Known rows, with every step that occurs
J, K: -7.9; -12.3; -29.5; 18.9; 21.7; 3.8; 20.4; 13.1; 2.5; -23.1; -4.7; 16.0; -17.0; 13.8; -36.5; 6.1; 40.5
Q, J: 13.9; 18.6; -46.5; 24.1; 28.0; -6.0; 12.9; 12.6; 3.1; -16.6; 5.3; 5.3; -28.7; 12.9; -9.8; -36.4; 63.0
H, R: -8.4; 44.9; -18.5; 21.2; 28.8; -0.7; -10.1; -10.1; -2.9; -13.0; 4.6; 7.0; -17.5; 3.8; -13.2; 14.9; 53.9
H, R, Q, J, K, T, L: -16.7; 20.3; -48.2; 8.9; 18.5; -12.3; 1.1; -17.5; 5.1; 9.4; 24.8; 8.2; -28.6; 5.9; -25.7; 14.3; 61.6
H, R, Q, J: 6.2; 59.1; -37.1; 28.5; 16.7; 3.3; 11.0; -10.7; -1.8; -3.7; 25.6; 5.4; -29.1; 0.0; 0.9; -31.2; 65.3
R, K, L, Q: -4.0; 26.3; -41.5; 11.8; 19.5; -8.7; 0.4; -8.2; 0.0; 1.7; 10.0; 17.8; -24.2; 7.8; -3.0; 16.8; 48.4
T, L, Q, J: 26.8; 7.2; -58.5; 13.0; 13.8; -16.4; -4.3; -5.1; -5.9; -14.7; 7.1; 5.6; -38.3; 16.3; -2.7; -39.1; 69.1
K, L, T: -8.5; -9.9; -47.2; 0.5; 27.5; -27.8; -18.3; -2.9; 2.6; -6.7; 15.4; 18.7; -24.4; -1.1; -17.1; -14.6; 32.4
T, L: 1.2; -10.9; -31.6; 4.9; 20.5; -21.6; -17.7; -14.4; -1.2; -11.6; -0.4; 7.5; -27.9; 10.0; -17.7; -6.3; 40.7
K, H, R, Q: -16.2; 69.1; -8.2; 20.4; 11.2; 6.3; -0.6; -18.5; -12.8; -1.2; 7.1; 6.4; -23.5; -5.4; -10.1; 8.1; 51.6
Q, J, K, H, R: -14.8; 60.9; -27.3; 31.4; 28.3; 11.9; 21.0; 13.4; -11.9; -12.7; -13.4; 4.1; -15.0; 12.6; -33.1; 21.8; 73.7
L, T: 2.4; -13.7; -40.7; 4.8; 24.3; -21.6; -13.9; 0.3; -6.6; -20.5; 12.8; 22.9; -20.5; 5.2; -16.7; -33.0; 36.7
R, H: -6.0; 38.5; -18.6; 19.5; 17.6; 3.1; -8.2; -12.2; -2.7; -9.4; -2.4; 15.2; -16.5; 13.6; -9.6; 4.5; 37.7
L, Q: 15.0; 7.8; -34.7; 12.8; 10.8; -6.0; -5.9; -4.9; -5.9; -22.5; 3.9; 11.9; -30.3; 10.5; -6.0; -16.2; 50.6
K, L, Q, J: 16.6; 24.2; -60.3; 18.1; 18.9; -10.1; 4.9; 4.2; 4.7; -8.1; 10.5; 3.3; -38.1; 9.3; -1.3; -26.3; 67.2
K, L: -11.4; 9.7; -34.2; 11.2; 27.6; -14.0; -6.7; -2.6; 11.5; -3.2; 3.9; 5.0; -27.5; 1.2; -16.0; 8.9; 37.6
J, K, L, T: -15.1; -24.5; -49.8; 4.3; 25.8; -19.1; -0.3; 7.1; 3.0; -10.7; 10.2; 24.0; -19.7; 3.2; -34.2; -2.0; 31.4
R, K, T: -24.1; 21.8; -36.2; 8.4; 35.0; -14.0; 0.5; -0.9; 7.9; 7.0; 15.8; 19.3; -15.8; 10.8; -16.5; 30.7; 48.1
Q, J, K: 3.9; -0.1; -47.1; 27.0; 24.6; 4.5; 34.1; 23.4; 3.7; -21.7; -0.3; 12.0; -21.3; 18.1; -30.9; -18.1; 58.6

Rows
7.9; 20.5; -65.3; 8.3; 22.7; -20.5; -1.3; -6.8; -1.5; 4.8; 17.9; 13.8; -31.3; 18.6; -3.3; -8.1; 73.8
R, K, T, L, Q, J
-5.0; -14.6; -63.9; 10.3; 28.9; -17.9; 10.0; 15.4; 3.9; -9.5; 14.0; 20.7; -22.8; 6.5; -30.1; -21.6; 46.2
Q, J, K, L, T
15.2; -8.0; -39.2; 3.5; 8.3; -18.9; -20.0; -18.5; -8.2; -16.5; 2.6; 10.5; -34.0; 12.1; -7.5; -12.4; 49.6
T, L, Q
-19.1; 44.8; -18.0; 18.9; 28.3; -0.5; 12.8; 8.8; -13.7; -3.9; -14.4; 15.6; -12.2; 13.2; -19.5; 22.6; 50.9
R, K, H
-22.9; 55.6; -10.3; 22.8; 9.3; 14.0; 15.6; -9.6; -12.6; -4.1; 2.6; 10.8; -18.7; -1.3; -25.1; 19.5; 49.9
J, K, H, R, Q
-12.3; 0.2; -54.5; 15.8; 29.9; -6.6; 20.1; 19.2; 13.3; -6.8; 10.1; 9.9; -24.4; 15.8; -33.8; 6.3; 62.4
Q, J, K, T
-2.7; 36.9; -38.6; 30.4; 15.5; 13.2; 32.7; 2.8; -0.8; -10.0; 18.3; 12.1; -21.8; 6.3; -21.5; -12.8; 61.1
H, R, Q, J, K
-11.9; 22.2; -55.9; 14.1; 20.7; -9.7; 8.5; -4.1; -0.3; 1.8; 30.3; 20.3; -22.7; -4.3; -20.9; -15.8; 49.4
H, R, Q, J, K, L, T
-8.0; 49.9; -15.2; 20.2; 12.2; 3.8; -3.9; -24.4; -3.7; -4.1; 22.7; 10.0; -23.8; -5.9; -3.4; -4.0; 45.1
H, R, Q
3.6; 66.1; -54.7; 25.2; 27.9; -2.4; 7.7; -3.8; -2.3; 5.0; 17.2; 10.4; -24.7; 9.2; 3.2; 4.8; 76.8
H, R, K, L, Q, J
15.3; 1.9; -54.3; 24.9; 14.5; 5.5; 30.0; 18.7; -2.7; -24.5; 2.2; 14.0; -27.3; 19.9; -23.3; -21.8; 66.1
L, Q, J, K
12.9; 27.6; -43.1; 23.9; 13.5; -1.6; 17.0; -0.9; 1.8; -8.7; 22.0; 7.8; -33.9; 3.5; -0.3; -50.9; 56.4
R, Q, J
-22.5; 33.3; -42.5; 7.8; 36.7; -19.8; -13.9; -10.9; -4.2; 7.2; 22.0; 26.7; -10.2; -1.1; -12.6; 17.3; 42.1
H, R, K, L, T
-4.3; 51.5; -37.8; 21.8; 16.9; 1.9; 6.7; -1.6; -19.0; -10.0; -12.2; 4.2; -23.0; 15.4; -27.6; 20.3; 79.2
T, L, Q, J, K, H, R
-24.9; 51.8; -12.3; 24.8; 25.4; 10.9; 10.9; 5.8; -12.7; -13.7; -17.0; 7.3; -11.7; 9.2; -37.2; 40.3; 58.4
J, K, H, R
-4.2; 62.6; -33.3; 29.2; 19.3; 12.5; 18.0; 10.1; -17.2; -15.1; -11.6; 6.0; -19.8; 14.2; -25.7; 17.0; 80.3
L, Q, J, K, H, R
